What can hang from each mark
pedig: boba rugut samot
bime: boba samot
nuvi: boba tipus
boba: bime pedig
gidut: samot tipus
samot: bime gidut pedig

Every row comes from one small tree of marks. The marks that hang from a mark follow it in brackets, in alphabetical order. Every link used is in the known rows. Which tree was each row made from?
In the rows, 128 means zero.
Known rows
gidut[samot[bime[boba]]]: [170 142 104 127 127 113 156 156 146 146 137 144 120 132  78 109 128 156
 103 135]
gidut[samot[pedig[boba]]]: [113 141 125 130 123 143 167 119 145 125 157  99 114  84  72  96 127 128
 125 133]
pedig[boba rugut samot]: [102 158 112 150 125 142 151 114 132 135 116 107  87  81  98 112 140 116
 122 168]
pedig[boba rugut samot[bime]]: [131 189 100 152 119 148 162 113 135 168 111 139  71  72  65 127 130 113
 119 156]
pedig[boba samot[gidut]]: [143 141 121 117 148 112 146 128 107 126  82 120 111  90 133 110 140 118
 125 180]
gidut[samot[bime pedig] tipus]: [160 162 110 103 128 128 170 138 153 169 180 115 112 111  34 137  98 114
 139 110]
boba[bime[samot] pedig[rugut]]: [153 169 106 116 124 141 173  87 168 137  85 137 100 106  86 149 104 118
  93  89]
nuvi[boba[bime[samot[pedig[rugut]]]] tipus]: [118 207 124 117 154 143 168 129 180 114  80 104 141 115  74 135  79 130
  47  55]
bime[samot]: [156 140 123  99 131 117 139 133 110 124 113 143 132 124 130 117 134 139
  96 126]
bime[boba samot[gidut[tipus] pedig]]: [175 167 113  45 155  79 165 129 121 120 132  79 170 133 132 126 110 149
  76 136]
nuvi[boba tipus]: [128 144 147 155 143 120 117 157 154  96 100  96 164 133 123 130 117 138
  85 101]
samot[bime gidut[tipus] pedig[boba rugut]]: [140 215 101 119 132 113 155  97 178 185 161  91  94  88  68 152 103  93
 127 101]
nuvi[boba[bime] tipus]: [131 158 141 154 148 131 123 151 164 116  56 114 144 141 119 139  89 137
  83  63]
nuvi[tipus]: [117 142 134 142 143 112 113 157 130 126 102 109 141 135 128 141 128 131
 102 120]
gidut[samot[bime] tipus]: [180 145 106 128 127 113 136 152 151 176 163 131  97 131  64 131 114 120
 141 110]
pedig[boba[bime] samot[gidut[tipus]]]: [160 160 117 110 152 112 140 125 121 165  59 105  89 109 129 131 101 112
 131 130]
pedig[boba samot]: [126 140 127 134 126 141 150 123  99 128  94 115 106  83 116 111 138 130
 122 176]
bime[boba samot[gidut]]: [177 143 113  74 154  74 143 144 116 110  95 131 155 144 164 107 138 157
  70 145]

Which tree is each row?
[157 198 113  81 161 116 168 106 190 130 118  96 130 129  87 134  71 108
  84  55] -> nuvi[boba[bime[samot[gidut[tipus] pedig[rugut]]]]]
[182 176 101  90 145 101 158  94 178 153  94 109 104 124 100 160  94 102
 108  82] -> boba[bime[samot[gidut[tipus]]] pedig[rugut]]
[184 131 116  83 149  90 173 123 128 106  95  69 155 110 118 144 119 134
 114 192] -> bime[boba[pedig[samot[gidut[tipus]]]]]
[155 145 107 106 149 108 167 107 160 127 127  79 114  97  86 156 116  86
 143 172] -> boba[pedig[rugut samot[gidut[tipus]]]]
[130 164 105 128 147 103 137 120 143 151 125  80  88  99 113 125 130 101
 133 161] -> pedig[boba rugut samot[gidut[tipus]]]
[163 133 120  91 161  95 140 145 113 135 114 103 122 125 128 133 120 106
 141 173] -> pedig[samot[gidut[tipus]]]
[173 171 110 119 141 115 158 132 110 160  78 152  93  79 102 124 129 113
 123 168] -> pedig[boba samot[bime gidut]]
[185 164 100  85 141  73 160 106 168 119 131  74 145 124 120 141 125 132
  80 133] -> bime[boba[pedig[rugut]] samot[gidut[tipus]]]
[159 171 114 136 119 144 159 125 104 162  87 144  91  73  84 127 127 127
 120 163] -> pedig[boba samot[bime]]
[158 171 137 124 152 123 133 154 145 112  42 129 147 139 122 128  96 147
  50  62] -> nuvi[boba[bime[samot]] tipus]
[163 196  95 128 141 108 148 122 146 186 122 110  73  88  80 138 120  97
 132 151] -> pedig[boba rugut samot[bime gidut[tipus]]]
[104 179 105 138 128 146 162 104 192 173 156  77  70 103  46 121  91 111
 130  75] -> gidut[samot[pedig[boba[bime] rugut]] tipus]
[ 85 193 112 140 123 165 165  81 174 158 114 107  87  90  79 133  96 117
 115  80] -> samot[pedig[boba[bime] rugut]]
[150 184  99  59 156  82 166 119 154 130 155  71 149 130 112 127 113 136
  76 125] -> bime[boba samot[gidut[tipus] pedig[rugut]]]
[186 180  93 117 132  89 159 103 190 159 137  93 126 119  84 167 110 122
 112 124] -> samot[bime[boba[pedig[rugut]]] gidut[tipus]]
[100 192 109 122 146 136 163  86 181 157 105 111  92  96 100 132  95 103
 121  87] -> samot[gidut pedig[boba[bime] rugut]]
[ 81 178 119 141 118 151 158  87 164 137 159  88 107  81  85 123 122 114
 118 119] -> samot[pedig[boba rugut]]
[161 155  90 143 117 125 182 118 196 139 154 123 109 103  38 131 125 138
 104 136] -> gidut[samot[bime[boba[pedig[rugut]]]]]
[120 179 105  84 135 124 180 111 143 112 146 100 146 113  98 116 122 153
  64 132] -> bime[boba samot[pedig[rugut]]]
[141 171 113 130 117 147 177 121 150 159 150 131  99  75  42 113 117 125
 122 117] -> gidut[samot[bime pedig[boba]]]
[110 175 126 124 124 163 164  90 139 150  89 115 106  93  97 131  94 129
 115  89] -> samot[pedig[boba[bime]]]
[180 161 103  92 155  98 169 151 110 142  80 147 131 115 113 127 123 140
 101 187] -> pedig[samot[bime[boba] gidut]]
[118 190  99 147 118 150 179 110 183 166 174 124  80  74  24 114 119 110
 122 113] -> gidut[samot[bime pedig[boba rugut]]]
[170 164 121  52 156  91 158 124 122 133 139  97 147 121 118 135 108 117
 104 122] -> bime[samot[gidut[tipus] pedig]]
[185 177  95 108 142 112 176 108 166 161 122 110  97  89  54 171 105  83
 140 159] -> boba[pedig[rugut samot[bime gidut[tipus]]]]
